In the rows, 128 means zero.
Known rows, with every step that occurs
X K P E R W: [133  89 132 163 211 140 133 132  69 102 130 126 157  86 195 161 140 161
 147  94 121 177  99 166 114 184  62 172 199 120 107 120 125 117 111 124
 142 104 105 108 182 111  45 104]
W R E P K: [115 144 128 178 160 137 163 129  80 150 172  95 148 119 205 173 149 133
 162 133 117 149 161 148 113 127 101 137 173  89 133 135 119 128  56  74
 119 119  94 112 177  92 109 100]
E R: [143 159  86 185 183 111 197 161  57 132 174 118 155 108 179 163 153 151
 115 115 143 155 135 113 135 177  73 112 173 108 121 123 131  92 114 109
 106 133 123 152 181 115 113 112]
R E P K: [132 152 120 149 154 126 157 142  70 121 154  78 147 114 180 180 130 140
 148 127 117 154 128 136 118 139 105 134 198  93 141 125 132 114  60 110
 124 118  92 112 161 105  83 117]
S E R V: [146 158 135 154 205 116 186 173  35 128 164 118 167 126 160 166 169 132
 102 135 105 142 162 100 140 176  63 126 176 147 119 149 121 100 127 103
  86 124 140 135 178 109 143 103]
E P K B: [154 105  99 156 158 141 177 152  81 126 138  82 138 139 149 147 117 157
 174 125 124 145 142 136 119 119 107 117 170  86 172 101 142 105  91 130
 159 115  81 103 170 112  33 115]
M E R V: [146 169 112 163 177 108 182 162  56 137 168 126 182 127 175 161 185 133
 122 151 113 153 147 150 121 176  52 127 198 130 125 140 121 102 106 103
  88 130 153 132 161 131 138  80]
D K M: [162 177  77 132 156 136 198 164  67  86 123 108 107 118 149 191 152 146
 133 138 129 179 165 116 102 151  54 114 150  97  98 136 127 132 125 112
 129 160 128 146 168 123 101 125]
B K P E R W: [124 132 126 176 185 129 144 122  80 109 123 121 136  77 206 153 167 149
 129 136 144 197 114 152  94 178  78 170 198 137 143 113 133 123 115 113
 122 126 130 115 153 110  61 112]
W R E: [116 165 129 169 153 112 161 138  79 132 169  96 149 124 193 169 147 131
 134 142 125 151 158 125 133 163  92 138 147  77 123 140 116 106  73  55
  96 136 130 144 165 111 156 109]
M E P K X: [143 145 123 170 141 132 185 166  79 122 169 122 175 136 180 169 147 174
 151 123 118 128 138 142 102 127  48 121 144  86 151 108 129 123  97 104
 154 150 121 113 160 119  89 121]
H B K D: [152 125 117 162 155 120 181 178  74 177 116  56 159 140 155 134 154 146
 145 147 123 188 144 149 117 142  93 124 128 114 107 101 165 136 158  78
 136 144  87 137 127 127  80 133]
X K P: [144 127 124 173 151 133 148 150  84 108 167  86 165 110 176 158 113 160
 153 104 111 161 121 129 121 158  87 142 160  92 128 116 120 111 111 116
 153 146  93 136 165 120  52 130]
X K P E: [138 108 134 152 163 141 130 135  91 102 141 105 174 104 182 151 105 152
 175 105 109 184  91 157 116 169 101 165 175  85 129 120 132 123 126 116
 160 140  73 122 163 118  51 140]
S E P K: [152 145 123 158 174 145 184 165  68 119 154 112 156 127 148 173 121 148
 152 113 110 137 163 111 118 131  94 105 176 105 125 113 139 106 103 111
 146 134  86 109 177  94  89 131]
P K M: [153 169  99 138 149 141 204 180  67 100 121  90 131 126 141 187 140 140
 162 110 118 167 156 125 108 136  61 132 190 107 111 145 143 116 113  90
 124 144 105 132 165 123  61 120]
S E: [153 165 124 145 165 122 179 176  65 104 153 111 154 131 136 172 129 144
 124 118 114 144 166  88 131 163  87 111 146  96 120 121 135  89 124  91
 123 150 118 141 166 111 136 137]
M E S K P: [178 171 115 125 133  79 141 162 109  92 165 121 163 141 181 190 139 159
 105 122 147 153 146 141 110 165  77 142 139 104 168  93 124 142 116 132
 118 185 132 143 117 156  97 134]
R E P: [138 171 112 169 147 113 143 136  56 115 154  87 155 105 186 171 143 148
 131 136 115 157 130 123 124 168  93 123 180  77 150 110 129 104  61 111
 127 135 122 132 157 104 124 119]
M E S K X: [179 149 113 115 131  76 169 183  82 100 153 127 156 149 185 178 163 178
  85 126 151 137 131 125 124 153  31 139  92  88 162  98 142 145 132 113
 106 191 141 154 118 162 137 144]
W R: [123 162 100 195 151 126 189 150  81 141 169 124 151 123 177 154 149 132
 147 138 134 153 172 120 133 154  78 117 138  84 128 126 122 109 103  65
 120 148 112 147 172 113 139 114]
M E S K D: [173 140 111 114 146  80 169 188  88 133 135 113 167 141 170 186 145 150
 113 101 136 157 146 149 125 165  54 127 110 104 143  84 161 143 152 113
 112 172 124 149 114 145 126 142]
E P K B H: [154 103 103 167 160 148 187 154  91 131 128  93 126 120 151 127 147 174
 187 107 119 169 124 109 108 102 107 103 168 113 182 102 146 128  97 125
 166 122 119 112 151 105  33 119]
R E P K X: [127 145 141 154 152 120 163 154  65 119 159  78 152 121 199 170 141 172
 127 121 113 132 118 123 124 139  62 149 152  81 155 123 124 133  74 102
 131 132 104 113 163 105  84 123]
D K: [141 160  74 152 158 124 187 148  79 112 149 114 124 109 164 166 134 143
 132 148 148 169 150 117 120 149  84 100 149 105 110 122 123 126 111 123
 123 143  94 141 169 119 112 131]
S K: [148 165  86 155 147 103 172 154  56 125 139 110 145 118 169 164 148 157
 118 126 142 161 127 112 146 169  83 102 111  66 148 108 139 122 107 121
 109 160  95 140 137 133 105 136]
E R V: [136 167 101 174 182 114 185 160  40 144 158 111 160 108 179 150 181 133
 112 142 119 156 137 126 147 176  57 133 182 134 129 151 123 105 109 113
  90 121 122 141 171 114 119  91]
M E: [150 172 102 158 138 113 176 164  79 114 157 118 172 132 156 168 138 147
 146 139 125 153 152 136 111 165  74 108 170  84 126 110 126  88 100  93
 121 156 136 137 146 137 133 113]
S K B: [164 117  95 124 152  99 169 153  66 119 128  92 136 146 142 153 143 168
 125 127 136 155 133 113 142 161  91 108  97  56 176 100 144 112 105 137
 122 146 111 128 139 141  73 133]
D K B: [156 107  86 130 163 115 184 147  87 111 138  91 113 146 138 151 128 157
 139 153 149 165 154 124 116 137  95 105 134  90 140 110 125 118 116 136
 135 132 103 130 173 127  78 128]
X K: [147 123 101 164 162 134 173 160  66 123 145  98 157 106 162 148 122 152
 156 109 122 165 125 126 135 149  83 120 156  92 112 123 142  99 115 109
 135 140  72 145 162 121  87 135]
H B K P: [149 149 127 173 146 118 159 151  90 139 144  62 154 144 166 138 147 157
 138 173 140 185 140 140 104 144 112 140 146 112 133 112 126 140 124  99
 142 155  95 132 130 139  48 122]

Rows
[160 163 118 119 145  88 144 168  80  97 142  76 129 118 177 175 126 136
 103 132 146 163 132 120 137 157  90 154 189 119 134 126 137 110  90 104
  90 143 117 161 142 134 140 133] | R E S
[127 137 113 150 147 129 200 181  80 151 135  79 166 115 148 163 124 142
 158  94 115 161 146 138 130 139  79 130 162 110 121 121 151 117 136  87
 135 124  75 128 163 109  75 131] | P K D
[155 115 102 157 155 126 183 162  87 120 123  88 124 124 138 121 161 172
 154 116 127 176 127  86 128 128  96 106 140  98 173 108 138 106 115 108
 142 140 153 141 146 125  82 121] | K B H
[136 149  87 184 189 120 181 156  45 117 139 133 131  97 171 170 170 152
 111 120 145 153 151 120 128 179  48 120 188 126 108 122 126  87  95 109
 110 110 141 133 183 117 105  92] | E R W
[112 134 152 179 164 136 169 144  82 174 161  78 167 121 196 178 144 132
 163 104 100 151 168 161 119 136  89 144 153  96 137 122 133 142  92  67
 133 116 100 115 173  81 100 105] | W R E P K D
[155 169  92 184 144 126 165 150  73 115 157 126 177 122 172 169 141 152
 153 137 121 151 154 141  98 156  78  94 175  79 142  90 134  94  86 114
 148 162 134 126 154 120 127 111] | M E P
[133 140 124 174 181 119 159 122  90 129 156 106 161  84 209 150 147 148
 141 132 138 198  99 143  98 178 105 159 183 120 161 114 139 130 135 117
 122 149 112 135 152 114  73 133] | B K P E R
[148 155 100 166 149 141 179 155  86 126 155 117 175 131 171 172 131 147
 172 127 122 144 153 157  95 129  89 103 195  95 138 107 132 108  88 112
 147 138 108 108 160 117  89 110] | M E P K
[172 141  82 105 159  96 149 155  74 107 106 130 136 108 180 160 135 143
 122 125 159 182  96 143 139 170  82 148 141  92 147 107 161 142 135 125
 100 166  71 147 126 139 116 159] | P E S K
[136 150 128 145 189 106 138 131  52 123 149 126 171 102 203 157 179 144
 112 139 119 179  92 157 135 207  81 167 150 103 159 138 119 151 119 134
  98 137 112 116 149 123  75 107] | S K P E R V
[141  98 119 162 162 137 175 176  67 150 132  81 173 110 160 156 121 151
 158  79  98 170 133 137 139 156  68 130 139 102 116 108 158 113 148 100
 145 135  77 145 162 111  83 140] | X K D
[135 134 105 178 150 143 191 169  70 157 136  91 167 108 164 162 126 147
 169  92 103 156 145 151 118 134  82 118 166 108 139 101 153 127 124 111
 162 124  76 117 169  87  58 125] | E P K D
[135 162 120 155 145 124 139 137  88  97 146 110 173 104 175 156 119 146
 157 127 120 178 109 142 115 182 103 160 177  75 143 116 124 114 108 104
 146 148 101 122 161 121  82 137] | K P E
[164 123 105 103 154  93 152 172  77 135  96 113 155 108 174 164 136 143
 124  96 141 188 102 153 139 176  76 158 123  97 145  93 176 151 171 119
 111 158  79 146 123 129 110 164] | P E S K D
[145 139 115 167 149 139 185 170  83 154 146 102 188 132 163 174 125 151
 177 100 103 151 162 164  95 132  77 112 172 104 136  90 152 122 117 103
 158 134 105 108 158 105  86 117] | M E P K D
[162  66 115 142 171 141 174 162  88 122 120  82 131 118 151 117 144 174
 174  97 116 185 107  99 127 119  98 113 140 106 154 112 148 115 121 114
 150 132 121 139 147 124  60 129] | X K B H
[135 143 111 169 133 118 189 168  78 158 122  74 156  98 170 145 137 139
 143 123 121 190 140 127 120 147  83 125 136 116 152  98 164 123 153  92
 128 155 106 153 133 110  90 146] | B K D
[151 127 124 166 152 113 184 171  66 146 130  73 149 146 174 127 170 170
 118 171 139 166 126 121 117 130  65 137 103  96 120 116 142 141 139  80
 129 162 100 144 130 145  91 132] | H B K X
[119 169 112 194 150 132 176 151  65 155 152 120 158 121 185 135 167 116
 146 166 114 153 170 135 142 151  65 138 159 108 133 153 114 121  98  67
 102 138 109 137 163 114 139  92] | W R V
[135 146 116 171 127 112 188 163  72 128 140  88 144 104 186 139 153 166
 121 147 138 166 121  97 119 137  55 129 110  96 164 115 144 124 130  91
 119 173 118 153 135 128 107 147] | B K X
[199 115 102  90 147  77 159 170  98 105 130 103 141 172 150 169 137 162
 116 132 153 149 147 141 122 143  84 126 122  87 179  86 151 118 122 135
 107 164 131 143 119 166 104 134] | M E S K B
[134 102 143 162 174 141 164 132 102 149 151  81 121 132 192 143 169 158
 182 125 111 166 145 117 108  97 116 130 158 102 178 125 125 141  68  84
 136 111 141 110 160  98  74  98] | W R E P K B H
[196 177  83 111 144 101 179 183  64  82 108 108 115 128 157 195 159 146
 105 110 144 169 148 117 130 156  48 135 136 103 138 117 157 141 133 122
 100 184 125 169 124 145 106 142] | E S K M
[167 170 125 112 154  92 158 159  74  98 134  94 111 138 197 209 175 131
 101 121 136 164 168 130 127 155  54 166 120  91 134 138 140 152 106  79
  72 174 151 165 130 135 145 119] | W R E S K M
[162 145  92 123 153 112 153 164  83  99 109 124 143 106 169 152 120 134
 141 127 151 178 108 143 127 159  87 153 194 111 129 117 156 116 136 103
 114 151  87 150 147 127 124 151] | P E S
[163 107 112 153 159 143 184 156 106 127 141  99 149 141 147 142 157 171
 192 114 114 164 138 131  89 101 101  98 178 107 183  95 139 122  95 117
 163 131 145 104 141 120  57 106] | M E P K B H
[139 152  88 180 150 144 184 154  68 131 147 107 150 109 170 158 127 151
 167 120 128 151 143 135 118 135  93 111 185  97 142 111 139 114  88 121
 146 131  67 117 168 103  66 125] | E P K
[174 164 125 145 177 160 194 181  53  89 131 100 143 139 136 201 136 144
 157  95  93 146 181 108 102 131  68 121 177 107 117 128 144 116 115 102
 152 148 125 119 174 104  81 124] | S E P K M
[128 139 116 168 195 126 145 132  70  92 136 139 149  89 188 170 161 154
 126 118 132 174 117 149 110 195  63 169 201 115 125 121 113 107 102 109
 131 115 136 110 181 112  71  98] | K P E R W
[173 180 106 165 184 119 204 178  62  98 155 125 162 135 159 202 176 147
 126 107 119 159 166 135  94 176  34 116 188 101 107 131 135  90 122  94
 111 159 191 150 164 132 129  93] | K M E R
[163  96 135 138 183 152 185 164  90 124 134  94 130 136 133 142 145 174
 172  98 103 155 151  84 109 100 112 101 150 118 172 103 140 122 115 119
 165 123 132 107 159 100  56 130] | S E P K B H
[145 175 108 159 137 102 152 147  79 113 164 103 159 124 180 172 139 163
 116 123 134 159 133 118 131 180  93 131 110  68 164 106 117 132 106 130
 131 167 105 134 138 133  63 133] | S K P
[123 163 123 194 155 124 149 126  70 139 178 103 152 116 205 170 159 137
 141 140 117 150 161 133 119 159  89 128 157  67 142 119 120 116  57  75
 122 137 131 131 171  97 144 102] | W R E P
